Every row comes from one small tree of marks. The marks that hang from a mark follow it in brackets, in alphabetical order. Every link used is in the known rows. Which tree was each row made from?
Known rows:
C[A G[D U] T]: [-0.08  0.39 -0.48  0.16  0.42  0.23 -0.15 -0.48  0.17  0.33  0.04  0.49
 -0.06 -0.09 -0.29 -0.35  0.04  0.18  0.15]
L[C[G T]]: [ 0.13  0.31 -0.35  0.06  0.23 -0.10  0.19 -0.05  0.15  0.27 -0.04  0.63
  0.36 -0.20 -0.27 -0.42 -0.20  0.10  0.07]
A[C[G[D U] H T]]: [ 0.17  0.33 -0.41  0.13  0.35  0.36 -0.23 -0.27 -0.26  0.80 -0.49  0.53
 -0.14 -0.08 -0.19 -0.38  0.09  0.64  0.19]
L[C[A H]]: [ 0.07  0.18 -0.42 -0.12  0.52  0.04 -0.19 -0.17 -0.38  0.00  0.04  0.36
  0.40  0.04 -0.09 -0.39 -0.12  0.43 -0.27]
G[C[T] D]: [-0.03  0.27 -0.36  0.23  0.30  0.32 -0.22  0.14  0.12  0.07  0.07  0.47
  0.08 -0.06 -0.27 -0.33  0.05  0.42 -0.32]
P[C[G[U] H T]]: [ 0.21  0.23 -0.32  0.10  0.27  0.04  0.10 -0.42 -0.35  0.52 -0.19  0.91
  0.34  0.00 -0.25 -0.71  0.02  0.65  0.18]
C[A H]: [ 0.10  0.13 -0.14 -0.04  0.36  0.12 -0.26 -0.18 -0.28  0.09  0.02  0.03
  0.20  0.05  0.05 -0.24 -0.09  0.18 -0.03]
C[H]: [ 0.09  0.09  0.03 -0.01  0.14  0.15 -0.15 -0.04 -0.31  0.18 -0.08  0.00
  0.05  0.11  0.14 -0.14  0.03  0.25  0.05]
T[C[H]]: [ 0.09  0.17  0.19  0.09  0.21  0.05 -0.14  0.13 -0.44  0.01 -0.21  0.00
  0.41  0.16  0.03 -0.19  0.02  0.35 -0.02]
D[G[C[H]]]: [ 0.06  0.21 -0.03 -0.17  0.17  0.03  0.12  0.18 -0.51  0.20 -0.21  0.19
  0.33  0.02 -0.14 -0.25 -0.06  0.39 -0.14]
A[C[G H]]: [ 0.34  0.18 -0.22  0.01  0.17  0.07 -0.01 -0.03 -0.30  0.64 -0.50  0.11
  0.04 -0.14 -0.06 -0.26 -0.09  0.20  0.16]
A[C[H T]]: [ 0.31  0.10 -0.09  0.03  0.18  0.16 -0.26  0.07 -0.25  0.50 -0.42  0.37
  0.27 -0.12 -0.02 -0.28 -0.18  0.43  0.03]
V[H]: [-0.01  0.06  0.07  0.08  0.22  0.13 -0.20  0.08 -0.21  0.04 -0.07 -0.02
  0.12 -0.08  0.05  0.02  0.00  0.08 -0.03]
P[C]: [ 0.06 -0.05 -0.23  0.01  0.06  0.02  0.07 -0.08 -0.13  0.06  0.00  0.36
  0.23 -0.03 -0.25 -0.30 -0.08  0.22 -0.21]
B[A[C[G[U] T]]]: [ 0.31  0.05 -0.14  0.26  0.19  0.01 -0.01 -0.31 -0.07  0.57 -0.55  0.59
  0.10 -0.34 -0.14 -0.23 -0.02  0.20  0.10]
P[C[A G H T]]: [ 0.31  0.36 -0.45  0.11  0.48  0.13 -0.07 -0.32 -0.15  0.54 -0.03  0.71
  0.60 -0.18 -0.32 -0.80 -0.32  0.25  0.04]
A[C[G H T]]: [ 0.39  0.27 -0.19  0.08  0.21  0.10 -0.06  0.00 -0.14  0.76 -0.48  0.40
  0.24 -0.23 -0.11 -0.39 -0.21  0.24  0.25]
B[A[C[T]]]: [ 0.33 -0.06  0.01  0.23  0.14  0.16 -0.25  0.01  0.02  0.41 -0.43  0.34
  0.25 -0.37 -0.06 -0.11 -0.21  0.08 -0.14]
A[C]: [ 0.16 -0.09 -0.13 -0.02 -0.01 -0.01 -0.04  0.11 -0.11  0.20 -0.35  0.08
  0.02 -0.13 -0.10  0.00 -0.07  0.12 -0.12]

Write each row's tree:
[ 0.02  0.47 -0.45  0.14  0.57  0.38 -0.30 -0.53 -0.11  0.50 -0.04  0.48
  0.00  0.01 -0.18 -0.49  0.07  0.45  0.21] | C[A G[D U] H T]
[-0.02  0.31 -0.52  0.21  0.51  0.31 -0.34 -0.02  0.16 -0.02  0.18  0.49
  0.22 -0.10 -0.34 -0.44 -0.07  0.34 -0.41] | G[C[A T] D]
[-0.15  0.25 -0.34  0.11  0.17  0.21  0.04 -0.35 -0.01  0.30 -0.07  0.16
 -0.40  0.06 -0.18 -0.10  0.26  0.22  0.16] | C[G[D U]]
[ 0.16  0.32 -0.40  0.17  0.18  0.32 -0.13  0.01  0.21  0.73 -0.35  0.28
 -0.08 -0.29 -0.33 -0.22 -0.18  0.08  0.10] | A[C[G[D] T]]
[-0.07  0.42 -0.14  0.18  0.38  0.25 -0.11 -0.23 -0.45  0.32 -0.28  0.17
  0.00  0.21 -0.15 -0.29  0.29  0.57  0.15] | T[C[G[D U] H]]
[ 0.18  0.39 -0.09  0.11  0.46  0.00 -0.06 -0.09 -0.32  0.21 -0.17  0.06
  0.53  0.01 -0.13 -0.41 -0.14  0.09  0.11] | T[C[A G H]]
[ 0.50  0.21 -0.08  0.27  0.31  0.25 -0.21 -0.12 -0.18  0.85 -0.57  0.37
  0.28 -0.36 -0.01 -0.36 -0.22  0.16  0.11] | B[A[C[G H T]]]
[ 0.10  0.24 -0.44  0.06  0.30  0.34 -0.17 -0.28 -0.40  0.69 -0.49  0.24
 -0.32  0.02 -0.15 -0.25  0.20  0.60  0.10] | A[C[G[D U] H]]
[ 0.26  0.28 -0.30  0.32  0.44  0.50 -0.38 -0.38 -0.29  0.87 -0.57  0.51
 -0.10 -0.21 -0.11 -0.34  0.09  0.57  0.05] | B[A[C[G[D U] H T]]]
[ 0.16  0.35  0.09  0.13  0.24 -0.01  0.05  0.04 -0.34  0.27 -0.27  0.02
  0.38  0.05 -0.06 -0.30 -0.02  0.17  0.20] | T[C[G H]]
[ 0.03  0.26 -0.20 -0.09  0.29 -0.10  0.10  0.10 -0.02  0.05 -0.01  0.50
  0.62 -0.23 -0.39 -0.35 -0.34  0.10 -0.20] | D[G[C[A T]]]
[-0.06  0.47 -0.29  0.15  0.59  0.24 -0.23 -0.36 -0.43  0.23 -0.17  0.19
  0.14  0.16 -0.23 -0.39  0.17  0.49  0.06] | T[C[A G[D U] H]]
[ 0.10  0.23  0.04  0.06  0.44  0.03 -0.24 -0.02 -0.41 -0.08 -0.12  0.02
  0.56  0.11 -0.05 -0.28 -0.10  0.28 -0.09] | T[C[A H]]
[ 0.11  0.54 -0.41  0.18  0.55  0.49 -0.35 -0.28  0.05  0.60  0.03  0.25
  0.12 -0.11 -0.17 -0.47 -0.17  0.12  0.17] | C[A G[D] H T]
[-0.12  0.38 -0.59  0.11  0.37  0.16  0.06 -0.32  0.05  0.31 -0.05  0.77
 -0.02 -0.03 -0.35 -0.41  0.10  0.51  0.00] | L[C[G[D U] T]]
